(in the rows, 128 means zero)
Known rows, with every step that occurs
S, Y: [136 202 126  94 132 143 139  96 141 154 139 132 113 119 117 137  95 103
 127  98 124  94 123]
H, M, S, Y: [137 131 152 113 129 153 152 109 133 145 143 125 115 104  84 116  84 109
 145  90 153  84 124]
S, M, R: [121 168 105  97 119 152 142  94 129 175 140 114 118 124 104 114  89 109
 197  98 163 112 112]
H, M: [147 113 123 114 137 145 149 100 129 146 161 102 120 109 110 131  92 104
 150 106 159 107 118]
Y, S, M, R: [132 198 112 121 110 151 133  92 129 176 118 109 118 116 132 109 107  96
 158 107 166 102 103]
M, Z, Y, H: [136 224 110 102 156 134 140 110 145 152 150 107 116 113  89 147 134 118
 166 109 145 119 130]
R, M, Z, Y, H: [128 177 100 109 148 151 133 113 133 147 190  95 118 107 107 142 134 121
 193  97 159 120 128]
R, M, S, Y, Z: [130 172 113 140 116 161 116 114 114 156 163 127 118 100 130 120  93  98
 131  75 175  94 112]
R, M: [134 111  99 117 131 162 129 100 118 145 197 105 117 108 133 127  93 101
 174  96 163 111 115]
S, M: [133 176 109 108 127 134 143  90 121 174 149 118 117 119 124 123  82 100
 179  98 149 109 115]
M, R, Y, H: [134 199 112  96 139 171 101  91 143 177 200  92 114 128 109 130 127  85
 118 110 124  99 127]
Z, Y, S, M: [135 247 126 115 119 126 143 107 135 161 108 117 112 111 142 132  81  97
 167 102 132 108 107]
S, Y, H, M: [151 202 142 104 136 131 147  96 131 169 164 104 120 117 108 141 116  94
 114 112 113  77 127]
Z, Y, H, M: [145 194 134 101 148 125 157 114 137 151 157  94 119 112 102 152 100 100
 155 114 114 104 125]
Z, Y, H, M, S: [142 164 142 114 146 136 157 121 132 142 156 101 115 100  80 132  93 101
 160 109 134  96 125]
Y, R: [153 197 106 116 138 159 117  86 140 166 166 114 120 121 118 140 106  93
 145 104 140 111 111]
S, M, R, Y: [115 184 114  94 119 171 110  88 138 184 177 105 116 129 114 116  88  98
 167  92 146 113 120]
Y, R, M, H: [141 135  98 115 145 181 118  90 125 172 206 101 125 114 111 123 107 107
 141  81 147  98  97]
Z, Y: [131 200 117  92 144 137 146 113 147 136 135 120 110 114 105 148  80 107
 172 100 130 123 120]
Z, Y, S: [144 224 124 116 133 137 137 113 146 136 115 115 109 107 132 142  96  94
 134 109 133 111 112]
Z, Y, H: [142 239 117  94 149 124 141 112 141 154 153 109 112 118 107 153 104  93
 150 114 106 107 124]

Rows
[130 175 136 110 132 151 137 105 138 147 140 140 108 110  89 117  88 104
 136  87 143  89 123] : M, S, Y
[130 135 124 104 148 149 154 116 149 132 136 104 118 105  80 142 110 138
 194  99 179 129 128] : H, M, Z, Y
[156 152 125 116 144 133 147  97 124 164 176  90 123 112 112 137 119  92
 134 120 137  91 124] : Y, H, M
[125 156 115  94 132 180 105  95 148 160 188 105 111 124 108 127 100  98
 142  98 148 114 124] : M, R, Y
[145 183 136 110 141 141 143  95 137 170 158 104 123 114  87 136 149 120
 133 106 149  88 134] : S, Y, H, M, Z
[141  94 117 118 144 154 148  98 133 147 156 102 122 106  90 128 125 130
 173 104 197 118 126] : H, M, Z
[145 202 105 125 133 159  91  96 130 170 181 109 117 117 149 147  97  82
  92  95 146 117 120] : R, Y, Z
[148 127 141 126 142 166 117  99 127 164 212  90 116 110  97 119 106  85
 114 104 137  83 131] : R, Y, H, M, S
[152 162 135 113 143 154 120  90 130 173 216  81 119 118 121 139 111  82
 104 112 116  91 131] : R, Y, H, M
[149 252 125 104 131 156 116  86 149 171 152 129 119 126 113 144 104  93
 126  95 116  97 113] : S, Y, R
[150 136 118 123 149 144 145  96 128 162 175  90 126 110  92 133 148 117
 151 116 173 105 131] : Y, H, M, Z
[124 131 127 118 122 166 127 109 123 141 177 127 112 103 106 111  84 106
 155  77 159  89 118] : R, M, S, Y
[137 209 118 122 139 146 135 112 152 138 112 115 112 103 115 138 128 120
 157 105 172 123 120] : M, Z, Y, S
[122 238 119 105 114 142 139 111 143 162  98 114 113 115 122 123  90 106
 183 101 149 115 105] : Z, Y, S, M, R
[131 179 107 100 150 173 124 105 140 157 182 105 121 113 102 139  92 117
 169  77 130 110  99] : Z, Y, R, M, H
[145 252 114 115 124 133 123 102 131 168 124 131 119 115 136 149 101  93
 102  94 141 102 116] : S, Y, Z
[128 165 109  97 141 139 153  91 119 182 148 117 118 120 100 112  81 115
 157  89 141  97 106] : S, M, H
[143 122 106 138 131 186 108  99 122 154 204 110 119 105 110 114  97  98
 177  82 173 104 105] : Y, R, M, S
[134 181 119 119 121 180  99  93 148 163 165 100 111 118 135 122 117  87
 103 105 148 104 116] : M, R, Y, S
[147 247 126  99 139 132 134  94 137 171 157 120 115 122 114 141 120  87
 111 107 102  81 127] : S, Y, H
[129  81 109 129 131 170 129 109 113 136 195 113 112  99 108 106  86 103
 176  85 180 105 115] : R, M, S
